Each row comes from the steps of one path. Every step used is in the known rows, and no mark comes twice. Write the path behind each row, first mark first.
In the rows, zero is written as 128.
Known rows:
delef > rali > naru > pelom: [151  97  98 189 116 130 135 147  71 141 125 131 129 116 115 132 137 130
 154 156  74 105 105 137  93 160 101 141 131 145 107  80  90 123 166  94
  73]
pelom > naru > rali > zemu: [146 104 167 171 162 182 173 140 118  72 148 108  96 104 103 186 137 133
  93 150 122 175 162 108 112 119 100 155 192 128 125 137 155  80 128 114
 188]
tutaz > delef > pufoga: [116 167 128 150  66 221 138 170  79 151 130 102 149 150 208  73 182 162
 171  14 157 107  96 149 131 143 129 107  77 101 135 117 103 180 114 158
  83]
bifa > naru: [133 109 141 131 168 144 117  88 146 130 150 124 150  98 119 138 166 115
  97 156 101 135 145 131  71 118 157 145 111 148 126 144 116 117  99 138
 129]
tutaz > delef > rali > naru > bifa: [176 133  95 140 107 139 176 164 130 151 141 139 123 110 145 118 145 158
 105 124 139 109  88 135 125  77 115 112 124 137 111  31 116 139 146 145
 102]
kepof > bifa > naru: [121 129 120 124 175 133 120  69 176  90 139 103 133  80 125 147 150 122
  88 150  85 162 165 120  78  77 143 141  95 148 140 163 152 126 121  87
 159]
rali > naru > pelom: [138 106 130 160 121 104 120 119  75 154 129 132 125 116 111 125 128 127
 158 167  61  99 107 127  95 169  99 140 139 144 102  93  96 139 154 110
  80]
gopi > zemu: [ 77 102 130  68 184 113 128 107  99  81 133  77 146 157 106  91 144  90
 120 139 149 167 162 153 186 178 127 150 139 146 148 185 128 101 115 135
 148]
mego > pufoga > naru > rali > delef > vefip: [139 183 146 117 105 137  62 157 145 105 124 144  81 162 178 160 151  96
 131 156 139 145 137 120 126 159 136 108 134 114 112 165 128  89  79  52
 114]
rali > zemu: [144 131 175 157 146 133 160 146  91 113 159 103 145 136  98 157 135 131
 138 151 141 143 146 125 133 119 129 141 147 114 147 161 137 117 107 136
 154]
vefip > vago: [ 84 135 160  88 130  88 150 113 100 147 158 152 148 120 117 106  71 150
 198 114 156 154 143 146 187 137 133 141 148 114 174 116 178 172 121 191
 163]
pelom > naru > bifa > kepof: [104 118 147 108 178 107 137  74 125 125 122 123 123  64  75 139 169 121
 100 219  78 138  70 108 189 114 151 126 126 167 151  32  88 151 151 159
 190]
mego > pufoga: [ 64 129 105 128 105 127 110 140 147 171 130 116 119 138 180  83 174 147
 135 110 159 127 116 148 229 138 155  97  91 152 105 131 140 167 142 131
  81]
rali > delef: [133 166 149 118 132 118  88 136 115 139 166 147 130 173 182 125 144 112
 141 142 112 140 108 115 131 129 104 107 144 102 170 123 129 105  92 126
 125]
tutaz > delef: [112 149 149 146 125 135 129 135  75 113 164 120 145 143 199  67 167 162
 152  72 152 112 122 154 128  93  84 109 127  93 180 109 144 168  88 193
 145]
pelom > naru > rali: [100  99 133 132 171 189 149 118 154  80 128 127  75  96 136 149 142 134
  77 131 112 171 157 115 115 131  95 151 184 157 120  91 158  83 146 132
 185]
naru > rali > zemu: [164 104 162 160 164 157 181 153  98  95 139 111 112 112 113 179 130 142
 130 133 136 171 166 127 119 106 108 142 172 133 136 159 158 102 130 123
 180]
kepof > bifa: [ 77 165 113 102 160 102 136 101 159  86 129  90 124 117 139 121 119 141
 128 121 117 162 166 123 155  67 118 128  97 137 171 151 188 146 150  92
 175]
delef > rali > zemu > gopi: [143 139 153 165 132 129 200 209  73  82 177  92 136 139  49 158 106 166
  95 114 101 121 110 118 154 163 127 111 170  94 160 155 174 132 103  98
  77]
vago > vefip: [106 166 159  58 147 116 121  90 134 117 169 113 134 147 146  91 136 110
 191 136 142 115 166 157 160 132 129 154 123 146 216 105  92 123 121 126
 107]
zemu > gopi: [ 94 151 161 107 136  96 166 169  96 113 173 104 134 141  66 119 100 163
 103 113  87 102 104 119 163 180 132 101 160 109 158 146 176 157  97 136
  71]
pelom > naru > pufoga > delef > vefip: [103 132 153 117 110 119  47  94 139 133 122 122 128 169 169 157 117 109
 140 157 169 138 160 124 129 162 151 107 111  90 125 170  89  79  91 114
 111]
pelom > naru > rali > zemu > gopi: [132 127 179 147 148 138 195 179  96  64 175  96  99 115  46 174  99 165
  67 126  75 136 122  97 140 172 106 119 212 103 138 152 193 124 105 102
 109]
dugu > naru > bifa: [128 137 137  94 106  87 125 137 173 157 140 118 122 110  64  69  98  91
  75 175 134 110 101 111 155  93 121 148 119 156 128  56  91 135 136 184
 133]
pelom > naru: [ 62 137 154 135 142 165 112  99 155  92 161 115 113 123 109 122 155 114
  70 168 110 137 126 101 131 161 122 157 158 124 132  84 127  92 113 143
 153]
dugu > naru > pufoga > delef: [111  77 106 116 134  79  66  86 147 215  92 129 184 154 148 112  89 112
 128 111 167 114 146 138 117 123 117 106 114 103 157 155  82 107 149 181
 138]
mego > pufoga > delef > vefip > vago: [ 90 154 152 105  96  83  99 101 108 147 137 151 128 152 169 122  80 140
 215 124 189 160 158 141 204 154 143 111 132  89 151 164 171 152 105 149
 134]
pufoga > naru: [103 158 106  96 149 110 131 131 157 154  76 147 162 125  69 121 131 102
 106 121 132  75 125 131  52 129 143 155 131 134 123 154 139 136 126 134
 165]
naru > pufoga > delef > tutaz: [148 105 126 128 101 104  96 115 139 126 125 150 120 164 165 118 125 129
 166 112 165 110 140 150 170 160 158 119 105 129  84 156 103 136 127 141
 121]
kepof > bifa > naru > pufoga: [114  55 127  86 150 119  90  80 188 152 132 115 158  71 131 151  98 136
  89 122 103 146 150 138 108  90 169 124  78 146 114 127  97 135 141 108
 125]
bifa > naru > pufoga > delef > rali > zemu: [184  77 111 202 144 164 154 145 103 126 128 111 168 134 129 186 132 135
 124 123 161 156 152 135  95  93 132 127 125 103 145 168 109  80 135 108
 139]

Write each row's path:
[135  79  55 170 131 141 113 155 127 168  95 122 181 155 155 122 121 123
 125  91 185 131 138 157 124 109 129 118  93 114 169 123  86  82 163 139
 125]
dugu > naru > pufoga > delef > rali
[139 153 102  82  85 149 159 140 177 166  82 143 123 110  93  99 111 119
 101 105 137  87  78 108 100  91 145 139  98 153  73  82 107 159 157 154
 108]
delef > pufoga > naru > bifa
[109 105 143 151 109  83  83 124 100 142 131 109 131 115  56  67 100  74
 126 190  72 100 114 119 116 163  88 170 126 150 134  99  67 133 147 141
 109]
dugu > naru > pelom
[125  67  95 118 155 100  80  44 163 179  94 131 171 131 184 148 100 138
 131 101 144 141 160 129  90  81 126  96 100 109 142 175 114 113 154 145
 138]
kepof > bifa > naru > pufoga > delef
[137 131 150 141 135 123 195 194 110  95 139 107 107 114  51 165 100 166
  75 103  88 116 113 108 141 164 120 107 193 112 118 178 200 151 118  88
  95]
mego > pufoga > naru > rali > zemu > gopi
[186 154 136 136 120 140 109 142 158  46 157 154  59 134 172 145 155 113
 128 142  99 154 141 126 143 140 129 134 134 147  87 140 150 116 106  62
 150]
kepof > bifa > naru > rali > delef > tutaz
[117 110 117 135 121 100 112 108 107 133  88 143 130 113  71 102 102  97
 146 154  73  80 107 115  63 140  98 166 130 148 100 123 103 145 157 121
 110]
pufoga > naru > pelom
[133 138 110 154  89 110 103 124 140 119 122 146  96 178 187  97 165 131
 168 113 176 112 134 147 207 164 153 109 103 134  74 171 134 151 129 125
 105]
mego > pufoga > delef > tutaz
[121 121 108 141  87 145 118 126 102 147  73 135 132 116  85  98 113 101
 154 117  76  77  92 114  62 159 111 161 105 146  80 125  86 157 165 109
  82]
delef > pufoga > naru > pelom
[158 105 116 131 112 107  94  92 164 103 121 142 114 142 165 133 125 127
 145 120 143 125 154 140 148 134 157 121  92 132  81 170 118 135 132 107
 132]
kepof > bifa > naru > pufoga > delef > tutaz
[136 111  55 183 144 156 144 147 103 139 103 127 165 173 179 127 149 139
 151  88 186 141 143 152 123  99 119 114 102 113 176 138 124  87 154 140
 127]
pufoga > delef > rali
[108 173  93 108 103 175 137 159 149 174  56 134 164 131  89 117 148 107
 120  66 137  69 104 130  51 153 163 149  99 131  95 156 115 152 138 117
 124]
delef > pufoga > naru
[129  90 126 154 139 117 105  63 123  87 132 112 109  81 110 120 114 111
 129 175  42 139 134 108  80 103 100 156 105 158 111 129 115 139 154  90
 106]
kepof > bifa > naru > pelom
[135 142 111  75 118 105 155 123 181 149  97 151 122 107  77 104 100 114
  91 142 134  90  94 108 100  70 130 143 121 156  89  80 125 147 147 165
 136]
pufoga > naru > bifa
[156 119 175 146 156 132 197 174  95  76 170  99 111 107  50 178 102 165
  76 122  70 137 128 107 119 158 118 115 195 112 137 175 188 131 101 101
 101]
bifa > naru > rali > zemu > gopi
[149  79 123 129 189 174 153 110 148 106 119 133 101  79 143 163 149 136
  98 121 106 172 170 136  75 102 120 142 150 173 116 135 150  99 136 129
 168]
bifa > naru > rali
[152 139  80 173 144 152 162 189 100 167 129 130 161 133 135 164 182 148
 120 121 133 111 123 162  96 155 147 120 130 129 135  93 120 106 138  93
 109]
delef > rali > naru
[136 130  84 190 125 182 158 191  79 100 146 117 154 146 189  90 176 159
 140  63 173 129 124 168 132  87 106 119 102 107 183  91 128 127 120 147
 128]
tutaz > delef > rali
[133 155 178  99 118 109 103 115 113 108 164 164 107 126 152 156  80 124
 185 146 138 183 154 129 152 151 133 130 158  99 155 140 167 127  80 118
 153]
bifa > naru > rali > delef > vefip > vago
[147 108 126 131  94  91  83 123 150 135 122 144 128 159 139 106 121 107
 144 126 162 102 142 148 164 171 156 128 106 128  90 154  89 131 125 139
 129]
dugu > naru > pufoga > delef > tutaz
[141 146 118  96 154 110 134 107 122 166  78 143 143  79  84 142 167 113
 127 172  80 110  50 113 147 110 160 114 105 158 140  63  81 170 154 134
 171]
rali > delef > pufoga > naru > bifa > kepof
[107 129 144 102 115 143 142 100 180 107 157 129  88 104 102 104 116 123
  67 176 118 133  95  87 155  94 115 145 141 148  99  31 116 116 138 173
 130]
pelom > naru > bifa
[147 157 104  96  77 154 160 143 162 155  89 142 124 111 117  85 120 129
 106  86 141  81  74 111  95  77 127 132 101 139  83  74 110 171 147 164
 112]
tutaz > delef > pufoga > naru > bifa
[148 141 127 145 109 108 112 117 124 103 130 147 110 177 164 112 148 122
 172 124 164 110 144 143 165 160 146 125 116 128  97 170 132 133 118 143
 132]
pufoga > delef > tutaz
[149 147 106 118 137 143 103 152 154 136 107 168  97 141 181 145 144 114
 110 112 109 142 112 115 100 116  90 109 166 127 127 131 157 103 127  90
 146]
mego > pufoga > naru > rali > delef
[130 198 181 113 106 117  53 147 115 105 166 130 107 185 173 149 147  93
 154 178 138 143 136 119 140 166 143 109 119  96 146 157 108  85  50  82
 105]
rali > delef > vefip
[154 163 104  84  80 149 143 145 177 163  90 152 118 121 110 107 111 113
 102 109 127  91  69  98  96  91 134 131 108 140  80  78 107 151 148 140
 104]
rali > delef > pufoga > naru > bifa
[111 136 157  95 108  76 101 103 107 168 135 159 149 140 150 152  62 144
 207 127 174 150 158 147 164 165 148 112 142  82 150 150 150 142 106 145
 136]
rali > naru > pufoga > delef > vefip > vago
[106 132 155  90 117  81  93  73 134 130 135 147 138 121 151 150  52 137
 192 129 162 174 173 134 158 126 145 121 121  89 156 170 164 144 110 127
 155]
kepof > bifa > naru > pufoga > delef > vefip > vago
[169 130  94 129 115 132 176 163 142 160 133 140 121 111 123 134 135 147
 102 142 134 113  92 131 131  91 133 118 121 151 100  37 114 127 157 134
  99]
delef > rali > naru > bifa
[ 91 118  80 149 124 108  93  87 134 190  92 131 143 179 219 101 153 147
 161  92 186 127 135 136 174 115 117  79 109 113 135 179 147 133 154 160
 107]
mego > pufoga > delef
[170 121 137 156 143 185 185 169 115 112  95 119 123 108  93 184 134 131
 117 102 135 142 150 122  73 116 120 151 162 132 109 173 149 110 141 100
 173]
delef > pufoga > naru > rali > zemu
